Each row was made from one small tree. Brackets hold a mark, then the marks that hang from it, in the order of their numbers. Every link used is in the known rows. Write each row's tree.
Known rows
(j345 (j204 (j225 j765))): [  2   4 -10  -1   5   5  -9   4   2   0 -11  -6  -1   3   1  -5  -2   3
   1 -25   5   6]
(j47 (j77 (j842 (j204 (j225 j765 j996))))): [ 12  -2  -3   1  15  12  -8  11  -7  -2 -12  -8   2  -2   2   0   2   0
   0   2   7   3]
(j842 (j204 j225)): [  7   3  -7   2  12   5  -7   3  -1  -3 -13  -1  -4   0   1  -9  -2   4
  -3  12   7   4]
(j77 (j225 j204 j765 j996)): [  5   5  -5   0   1   8  -8  18  -9  -3  -9 -14   4  -6   3   6   0  -2
   3 -17   7   2]
(j204 (j225 (j765 j842) j996)): [  4  23  -5  -2  -9   6  -5   5   3  -3  -7 -15   1  -3   5  -4  -4   1
   1  -1   5   9]
(j842 (j204 (j225 j765 j996))): [  8  12  -9   0   1   7  -7  15  -5  -3 -12 -10  -1  -2   3  -4  -4   3
   1 -11  10   5]
(j765 (j842 (j204 (j225 j996)))): [ 11  13  -7   4  -4   6  -5   4  -2  -4 -13  -8   0  -5   2  -6  -4   2
  -3  25   7   9]
(j842 (j204 (j225 j77 j765 j996))): [  6   5 -10   1  12   5  -5  10  -7  -3 -13  -6   2  -4   4  -5  -6   4
  -1  -5  13   6]
(j765 (j842 (j204 j225))): [  7   8  -5   3   4   5  -4  -3   2  -4 -11  -4  -3  -2   1  -9  -1   3
  -4  27   7  10]
(j996 (j842 (j204 j225))): [ 12   5 -13   0  13   1  -8   7  -2  -3 -15  -1  -5  -1   1  -8   0   2
  -3  30   9   3]
(j842 (j204 (j225 j77))): [  6  -5  -9   3  23   3  -4  -2  -2  -3 -14   3  -2  -2   2  -9  -3   4
  -4  18  10   6]
(j345 (j204 (j225 j77)) (j996 j842)): [ 11   0 -25   3  19  -2  -9  -3  -1   3 -22   9   2   0  -2  -3  -2   3
  -3  11   7   5]
(j204 (j225 (j77 j842) j765)): [  4  -2  -5  -5  24   6  -5   0   0   0 -11  -1   1   0   3  -5  -1   2
   0  -2  12   1]
(j228 (j765 (j842 (j204 j225)))): [  5  17  -3   5  -2   8  -2  -6   6  -6 -11  -6  -1  -2   0  -6  -2   0
  -5  29   6  13]
(j225 j77 j765 (j996 (j842 j204))): [  7   5 -13  -2  10   2  -5  16  -8  -3 -11  -4   4  -7   2   1  -4   0
  -4  10  14   6]
(j225 (j77 j842) j996): [  7  -4  -5  -2  17   5  -5   5  -4  -1 -11  -1   5  -5   0   2  -3  -1
  -4  14   8   0]
(j225 j77 j204 j765 j996): [  0   4  -7  -1   5   5  -4  13  -9  -2  -5  -7   6  -8   4   3  -5  -1
  -1 -13   9   6]
(j624 (j204 (j225 j77 (j996 j842)))): [ 13   5 -14   7  15  -1  -6   7  -3   1 -22  -3   1  -7   1  -6  -5   0
  -4  14   8   4]
(j204 (j225 j77 j765 j996)): [  3  11  -9  -2   9   3  -5   6  -1  -2 -10  -8   2  -2   6  -4  -7   2
   1 -10   9   5]
(j624 j77): [-3  1 -2  4 15  3 -7 -1  1 -3 -7 -9 -3 -5 -2 -8  0 -2 -2 -1 -2  7]
(j228 (j765 (j842 j204))): [ 1 14  0  3 -5  8 -2 -3  6 -6 -5 -6  1 -4 -2 -1 -2 -3 -7 26  5 14]
(j228 (j765 j842)): [-3 19  1  0 -8  7 -2 -7 11 -5 -2 -8  1 -3 -1 -1 -3 -4 -5 22  0 13]
(j996 (j842 (j204 (j225 j765)))): [  9  10 -12  -3  10   3  -8  12  -3  -3 -12  -5  -4  -1   2  -6   0   2
   0   9  12   4]

Write each row's tree
[  1  16  -3  -2 -14   7  -4  11  -4  -3  -1 -15   5  -8   3   4  -3  -2
  -1  -4   6  10] => (j225 j204 (j765 j842) j996)
[  7   2  -5  -1  10   6  -9  13  -1  -3  -9 -13   2  -3   4   6   5  -4
   2   7   3   3] => (j47 (j77 (j225 j765 (j996 j842))))
[  9  12 -12  -3   0   3  -7  22  -7  -3  -9  -9   1  -5   1   2  -3  -1
  -2   4  11   4] => (j225 j765 (j996 (j842 j204)))
[  1   4   0  -1  -1   8  -5   4  -2  -4  -5 -13   3  -5   3   3   4  -1
   1   1   7   8] => (j77 (j225 j204 (j765 j842)))
[  1  17  -3  -4  -2   5  -4  -3   7  -3  -5 -11  -2  -1   4  -7  -1   2
   1   2   5  10] => (j204 (j225 (j765 j842)))
[  7  15  -7   7   1   7  -1  -4   2  -6 -14  -6   5  -6   2  -4  -7   0
  -6  33  10  14] => (j228 (j765 (j842 (j204 (j225 j77 j996)))))
[  7 -14  -4  -1  28   6  -4   1  -6  -2 -12   6   2  -3  -2  -1   0   0
  -6  21  12   2] => (j225 (j77 (j842 j204)))
[ -1   0   6   0   8   9  -5  -5   6  -4  -3 -12   1  -2   3   2   7  -2
   1   8   0  11] => (j47 (j77 (j225 (j765 j842))))
[  6  -3 -19   5  18   1  -8  -7  -1   3 -20   8   2   1  -2  -4  -3   4
  -2  -7   5   7] => (j345 (j204 (j225 j77)) j996)
[ 10   7 -11  -1   2   5  -9  22  -9  -2 -11 -14   3  -7   3   7   2  -3
   2   0   9   0] => (j77 (j225 j204 j765 (j996 j842)))
[  0   9  -4  -1  -4   5  -2   6  -6  -3  -3 -11   8  -9   4   2  -5  -1
  -3   2   9  11] => (j225 j77 j204 (j765 j842) j996)
[ 12   5 -11  -1   7   5  -9  22  -8  -4 -14 -11   2  -5   1   5   1  -1
   0   6  12   2] => (j77 (j225 j765 (j996 (j842 j204))))
[  9 -10   1   1  14  14  -9  14 -11  -1  -9 -12   6  -6   2  10   7  -5
   2  -4   4   0] => (j47 (j77 (j225 j204 j765 j996) j842))
[  9  22  -6   6 -10   8  -3   2   3  -6 -12 -11   2  -5   0  -3  -5  -1
  -5  27   6  12] => (j228 (j765 (j842 (j204 (j225 j996)))))
[ 11   6 -11  -1   6   2  -9  13  -2  -3 -14  -9   1  -4   1   3   1  -2
  -1  21   5  -1] => (j77 (j225 (j996 j842)))
[ 13  -5  -4  -1  13  11  -9  18 -10  -3 -15 -10   4  -4  -1   7   3  -1
   1  -6  13   0] => (j77 (j225 j765 j996) (j842 j204))
[  8   3 -14  -1  21   1  -5   6  -3  -3 -14  -1  -1  -2   4  -7  -2   3
  -2  16  15   5] => (j996 (j842 (j204 (j225 j77 j765))))
[ 14  -7  -8   5  16   7  -9  12  -7  -5 -15  -7   1  -5   1   4   5  -3
  -3  34   4   3] => (j47 (j77 (j225 (j996 (j842 j204)))))
[  9   5 -14   4   1   4  -9   7  -1   0 -16  -6   1   0   0  -4  -5   2
  -1  -6   2   4] => (j345 (j204 (j225 j996)))
[  5  -3  -5  -3  12   8  -5  14 -12   0  -7  -5   7  -8   2   5  -2  -2
  -2  -8  12   2] => (j225 (j77 j842) j204 j765 j996)
[  6   9 -13   1  -2   6  -9  12  -1   0 -13 -11   2   1   2  -2  -5   2
   2 -27   5   5] => (j345 (j204 (j225 j765 j996)))
[  9 -10  -5   5  29   5  -5  -4  -1   2 -20   3   0  -3  -2  -8  -1   1
  -4   4   8   2] => (j624 (j204 (j225 (j77 j842))))
[ 11   8 -10   3   5   6  -7  11  -5  -3 -15  -6  -2  -3   1  -6  -5   3
  -2  10   7   4] => (j842 (j204 (j225 j996)))
[  3   1  -8   0  20   5  -4   3  -3  -3 -12  -1  -1  -1   4  -8  -3   4
  -2  -2  13   7] => (j842 (j204 (j225 j77 j765)))
[  3   6  -2   8   0   8  -6   8  -8  -4  -9 -23   5 -11   1   1   2  -4
   2  -8   4  11] => (j624 (j77 (j225 j204 (j765 j842) j996)))
[ 11 -12   1   2  19  11  -9   5  -3  -2 -12  -7   3  -3   1   6   6  -4
   0  16   0  -1] => (j47 (j77 (j225 j996) j842))
[  4  10  -6  11   9   5  -8  10  -4   0 -18 -18   0  -8  -1  -9  -3  -1
   2 -36   2   8] => (j624 j77 (j204 (j225 j765 j996)))
[  8   3 -20   0   5   0 -10   5   0   2 -15   5   1   0  -6   3   0   0
  -3   2   2   5] => (j345 j204 (j996 j842))
[  7 -15   2   1  23  11  -7   2  -4  -3  -8   2   0  -2  -2   0   5  -2
  -5  22   3   4] => (j47 (j77 (j842 j204)))
